Each row was made from one path, in order. Every step used is in the known rows, and no mark comes twice. Write each row's path.
In the rows, 128 means zero.
Known rows
g -> h -> p -> t -> l -> u: [124 125  89 139 141 122 147 159  94 101 124 130  67  76 100 138 121 114
 156 129 152  94 123 112 132  94  92 169 124  99 128  87 116 143  89 139
  97 151 119 175  74]
b -> p -> t -> l: [132 122 104 141 143  91 124 144  93  94 136 132 112  88 126 134 103 134
 125 128 151 122 115 127 156  85 125 131 113 109 118 117  96 128  94 169
 116 150 137 198  98]
l -> y -> p -> t: [138 133 103 137 149 114 134 118 103  93 111 137 133 141 160 131 100  99
 100 136 132 116 119 144 153 134 102 136 118 161 128 119 157 143 102 150
 140 108 110 209  97]
g -> y -> l -> t -> p: [126 119 130 137 175 107 117 141 107  86 166 146 141 109 133 152 103 150
 120 126 141 156 111 120 156 138  98 116 125 116  91 111 134 132  94 152
 174 147 123 153 115]
l -> u: [127 116 112 127 119 123 132 130 132 116 123 130 119 133 110 143 135 141
 149 117 144 100 130 113 106 108 131 126 140 115 123 112 131 128 126 134
 134 145 134 150 130]
y -> p -> u -> l -> t: [132 102 125 136 150 118 113 113 122 129  92 125 106 130 157 143 117  85
 116 125 122 205  88 117 155 126 140 206 114 132 122 131 134 119 109 110
 144 160 127 168 128]
h -> l: [120 137  95 122 116 116 110 118 105 112 135 136 108 119 126 109 124 141
 121 137 113 153 125 125 110 128 132 130 128 135 135 114 138 114 134 119
 107 138 132 144 124]
y -> l -> t: [123 115 129 131 151 129 111 133 111 114 145 126 119 110 128 129 116 138
 130 118 156 153 116 121 137 111 110 131 134  95  98  99 133 104  86 139
 188 149 120 153 132]
b -> l -> t -> p: [125 139 117 127 144 111 116 107 132  98 153 134 105 101 128 150 119 126
 123 107 168 201 105 119 191 123 130 144 121 117 108 118 128 108 135 135
 121 149 144 123  88]
p -> u -> l: [125 120 121 124 141 118 129 141 135 137  96 119 117 127 139 134 127  92
 131 134 111 169 100 102 110 127 147 173 118 124 127 129 119 119 129 114
 113 146 118 140 160]
h -> p: [124 115 137 131 133 131 147 148 105 132 117 147 115 115 129 134 112 115
 148 129 138 113 124 134 142 143 130 149 121 118 133 128 113 139 119 124
  92 141 110 109 115]
y -> p: [143 117 133 139 128 127 117 123 130 115 109 138 120 139 149 138 122 114
 114 132 129 126 116 144 162 136 122 154 116 159 134 134 143 140 121 122
 140 139 125 135 102]
b -> p -> t -> l -> y: [127 124  93 137 156  92 133 137  85  77 135 139 124  96 129 133 100 133
 117 130 149 117 124 132 155  76 102 125 117 120 121 119 107 137  94 174
 120 133 130 211  96]
u -> l -> t -> p: [117 109 129 136 150 116 118 117 111 135 136 129 106 104 134 153 122 120
 129 119 154 252  97 112 174 130 123 164 123 117 105 112 115 113 120 123
 137 145 129 135 109]
u -> l -> y -> p -> t: [134 120  99 139 147 118 124 115  95 105 101 134 117 128 169 130 107  95
 103 141 132 164  96 131 167 146 109 164 115 168 131 101 147 135 105 139
 147 106 101 206 107]
a -> t -> p -> u: [131 130 139 138 146  97 116 136 142 126 127 137 116 133 127 186 115 124
 130 108 131 165 120 120 120  92 142 150 131 165 112 161 129 138 113 127
  62 159 128 119 119]
b -> l: [122 145 105 122 129 136 121 119 148  99 127 133 111 114 130 123 129 128
 124 123 148 118 114 122 159 131 131 135 122 132 128 119 132 115 143 132
 117 127 133 123 114]
t -> l -> y: [115 146  64 124 145  98 126 122 109  92 128 138 121 116 116 147 125 122
 131 128 125 101 139 122 120 108  73 123 126 132 133 115 132 143  99 141
 129 126 142 162 117]
b -> p: [141 105 146 136 135 126 132 136 107 111 140 138 138 126 127 127 123 135
 119 132 148 143 124 136 150  94 130 128 120 125 125 144 102 134 138 149
 111 143 124 136 114]
a -> t -> p -> u -> l: [123 114 134 138 147 103 109 135 137 132 117 134 105 123 136 185 118 117
 131 113 128 200  99 113 137 104 146 166 127 165 107 145 122 132 111 123
  65 161 120 127 123]
l -> y -> p: [137 125 105 133 146 121 130 109 112  95 117 145 140 159 148 135 119 104
 104 138 124 123 130 143 149 131  97 141 123 164 137 133 160 151 118 134
 140 114 116 165 106]
t -> p -> u -> l -> y: [126 125 109 132 163  99 145 132 130 105 128 137 128 132 131 170 123  84
 121 134 119 194 103 109 124 120 113 159 113 150 116 142 127 145 144 121
  94 141 103 136 134]
h -> l -> y -> p -> t: [131 142  70 129 136 102 117 110  81  83 123 143 113 134 152 113  99 118
  94 145 118 145 117 138 134 130 115 133 119 163 138 103 159 129 103 139
 115 114 117 212  96]
p -> u -> l -> y: [121 122 102 122 157 119 143 127 131 119 101 126 133 136 141 133 126  87
 125 136 108 168 111 107 100 125 118 162 120 139 128 133 130 130 128 121
 116 125 112 165 158]
a -> t -> p: [128 132 140 142 133 110 105 130 124 127 139 142 114 127 124 180 118 144
 124 110 143 164 122 132 152 105 132 125 137 165 112 142 130 138 107 134
  82 148 129 116 100]
p -> u: [129 125 123 126 141 116 137 139 144 128 112 121 127 135 130 139 126 102
 130 128 111 130 122 114  98 115 147 149 120 117 124 145 123 127 130 118
 113 144 130 131 153]
g -> d: [124 134 141 127 148 121 136 110 114 116 135 122 113 111 107 122 124 139
 129 126 131 101 127 128 135 138 136 109 133 122 151 134 113 146 137 122
 103 139 128 131 129]
h -> l -> y: [124 144  68 117 132 108 125 105  98  99 138 141 124 133 126 109 120 135
 112 140 110 151 137 127 100 120 109 113 131 146 139 116 149 129 122 128
 102 111 122 166 124]
y -> l: [122 120 126 132 143 137 118 150 124 104 140 130 127 111 129 125 120 138
 126 133 142  97 117 126 116 120 112 121 131 121 109 104 134 123 110 130
 167 142 107 134 141]

Which path is each row?
[125 111 111 132 134 137 119 149 126  95 139 135 119 118 113 139 127 150
 147 122 156  81 118 113  98 103 117 116 137 115 102  86 134 121 110 139
 170 159 115 148 139]	y -> l -> u
[127  99 124 131 159 146 150 138 100 145 106 119  85  99 120 123 128  82
 144 131 130 207 105 107 135 106 107 213 119 101 129 124 112 130 117 107
  83 153 107 142 109]	g -> h -> p -> u -> l -> t
[123 127  84 122 111 112 110 121 109 102 133 139  99 120 105 126 132 159
 139 128 130 133 126 112  91 111 142 122 139 126 128  99 137 112 129 124
 102 148 140 158 130]	h -> l -> u
[136 105 123 137 141 123 119 132 132 122  89 129 109 134 159 146 119  79
 117 136 112 161  91 118 139 132 140 197 108 154 130 133 130 133 129 110
 129 150 115 151 132]	y -> p -> u -> l
[126 123 113 136 160  96 115 123 125 114 118 144 121 136 139 184 117 114
 123 117 127 201 104 119 130 100 123 161 132 172 107 145 138 140 102 130
  61 145 113 144 125]	a -> t -> p -> u -> l -> y
[128 124 132 136 136 128 149 158  97 130 118 139 105 104 140 130  93 110
 139 128 144 103 117 128 147 142 143 149 118 112 126 108 115 133  92 138
  96 129 104 151 106]	h -> p -> t
[118 140  80 135 130  93 113 152 114  98 122 123  92  91 116 149 111 141
 145 115 142  82 121 107 123 100 122 132 129 100 114  82 121 121  78 151
 144 152 145 203 115]	p -> t -> l -> u
[125 136  64 130 158  91 120 130 125  83 108 142 117 129 137 164 120  89
 120 132 107 104 124 123 120  97  81 165 113 140 135 135 144 152  97 134
 128 145 139 171 117]	t -> l -> y -> p -> u
[137 111 131 136 166 106 111 124 106 109 102 139 134 127 164 145 106 103
 109 132 104 184  95 116 171 158 129 189 110 139 118 134 135 133  94 128
 150 146 135 185 125]	g -> y -> p -> u -> l -> t
[134  96 120 129 161 117 146 126 107 105 117 138 142 134 136 131 119 102
 117 139 130 176 109 119 130  88 126 160 113 135 123 146 103 134 138 143
  92 143 111 177 140]	b -> p -> u -> l -> y
[128 115 128 136 151 109 133 141 149 116 127 131 111 119 130 170 125  94
 126 130 120 196  92 107 125 122 134 167 110 140 115 137 118 137 151 113
 103 157 113 113 133]	t -> p -> u -> l
[129 127 130 134 152  99 143 148 153 116 140 134 119 129 123 165 125  98
 127 125 119 159 114 117 113 110 133 145 112 133 114 151 126 143 156 122
  91 156 123 111 129]	t -> p -> u
[124 110 130 136 169 114 124 144 128 105 152 127 113 107 120 161 116 115
 130 117 145 178 102 111 124  91 119 147 122  99  91 118 126 116 106 134
 166 174 119 134 134]	y -> l -> t -> p -> u
[126 135  74 136 140  95  91 112 100  93 104 150 110 129 137 177 114 134
 122 117 130 111 129 139 156  96  84 147 132 174 129 130 152 144  56 144
 101 136 145 173  97]	a -> t -> l -> y -> p
[130 108  94 142 138  92 121 147  97  82 131 135 103  92 111 149 108 147
 139 120 161  97 115 118 142  71 128 134 122  98 111 106  96 128  93 174
 126 163 142 204 101]	b -> p -> t -> l -> u
[139 132 132 145 132 118 116 139 114 108 107 130 114 124 158 134 101 107
 109 130 136 119 105 140 163 136 134 152 114 146 123 112 141 134 104 137
 144 126 119 189  94]	y -> p -> t
[121 110 131 138 158 122 119 136 120 102 166 134 114 109 120 152 112 134
 127 119 162 187 108 122 144 107 107 132 128 106  91 104 133 116 106 137
 179 158 117 128 116]	y -> l -> t -> p
[129 117 100 134 143 123 122 108 103 109 100 140 127 139 159 139 121  96
 110 139 129 167 104 135 163 145  98 165 119 169 135 113 145 141 122 128
 140 115 107 168 116]	u -> l -> y -> p
[121 112 123 125 153 119 124 126 120 143 106 113 114 117 139 136 124  99
 132 120 121 220  99  98 128 119 142 187 123  99 116 126 112 106 115 114
 136 154 130 160 152]	p -> u -> l -> t
[125 140  69 134 152  83  99 123 121 100  96 145 110 133 137 180 112 116
 126 115 113 111 125 125 131  84  96 164 130 169 125 142 148 148  60 139
  88 148 145 172 114]	a -> t -> l -> y -> p -> u
[121 126  99 128 136  96 110 108  90 113 160 137  97 109 114 137 118 142
 118 123 136 233 117 118 144 112 132 139 128 118 115 114 133 111 128 121
 111 150 141 145 103]	h -> l -> t -> p
[136 138  75 126 151 121 129 115 106  81 121 131 103 133 124 111 135  90
  97 153  98 167 126 127  99  94  83 166 118 165 148 130 157 144 140 115
  89 136 114 171  96]	g -> h -> l -> y -> p -> u
[117 133  82 133 123  96  87 131 118 111 115 137  95 110 102 179 129 168
 158 103 144  99 130 111 123  80 122 139 150 133 116 108 127 124  57 142
  99 162 156 157 113]	a -> t -> l -> u
[117 130  70 128 126 102 112 137 129  97 126 136  96 104 101 163 137 147
 160 115 134  81 129 106 113  93 104 133 133 106 122  99 123 131 100 135
 137 160 157 154 123]	t -> l -> u
[132  85 139 134 156 112 132 128 105 129 116 124 122 117 132 131 120 112
 127 124 142 222  94 111 144  87 148 180 115  96 111 142  92 112 127 138
 114 165 130 167 135]	b -> p -> u -> l -> t
[133 130  88 144 149  87 104 151 105  68 111 146 112 106 141 155  95 136
 121 132 123  66 113 120 161 146 108 142 119 141 119  99 139 151  73 164
 151 142 145 225  90]	g -> y -> p -> t -> l -> u
[124 152  83 117 140 126 131 103 140  84 134 140 130 130 136 119 123 122
 114 128 145 121 124 126 147 132 106 122 127 145 134 120 145 129 136 144
 111 113 125 150 111]	b -> l -> y
[129 120 134 135 149 110 131 118 114 129 154 130 119 118 120 158 123 126
 126 110 148 215 117 125 168 113 118 140 125 110 104 130 124 121 121 133
 135 146 141 126 101]	l -> t -> p
[119 146  62 130 151  86 128 135 104  91 127 126 113 100 135 137 102 121
 119 129 133 103 128 121 132 111  88 120 122 117 122  96 134 133  76 162
 144 116 134 207 109]	p -> t -> l -> y
[141 126 133 138 145 115 118 135 116  98 117 151 145 139 156 138 112 127
 105 142 108 102 117 141 165 168 113 138 117 162 130 135 148 153 118 138
 139 128 131 156 106]	g -> y -> p
[124 136  65 133 147 102 118 113 107  84 118 146 117 124 136 158 119 109
 121 131 122 103 131 134 147 113  69 146 119 154 138 120 147 152  94 139
 139 133 137 168  99]	t -> l -> y -> p
[125 133  79 135 158 121 152 145  83  94 123 134  87  82 120 127 115  98
 133 141 136 110 129 128 133 100  62 160 119 116 135 100 129 155  88 146
  90 126 106 175  71]	g -> h -> p -> t -> l -> y
[118 120  91 136 136 103 132 166  95 103 114 145  81  86 116 156  99 121
 162 119 154  68 119 113 140 119 125 150 123  93 123  87 109 137  73 147
 103 158 125 174 101]	h -> p -> t -> l -> u
[125 138 114 125 155 111 123 115 153  98 142 131 100 109 127 152 119 106
 126 107 157 196  99 106 165 111 139 159 117 111 104 133 130 109 139 129
 105 159 145 133 107]	b -> l -> t -> p -> u
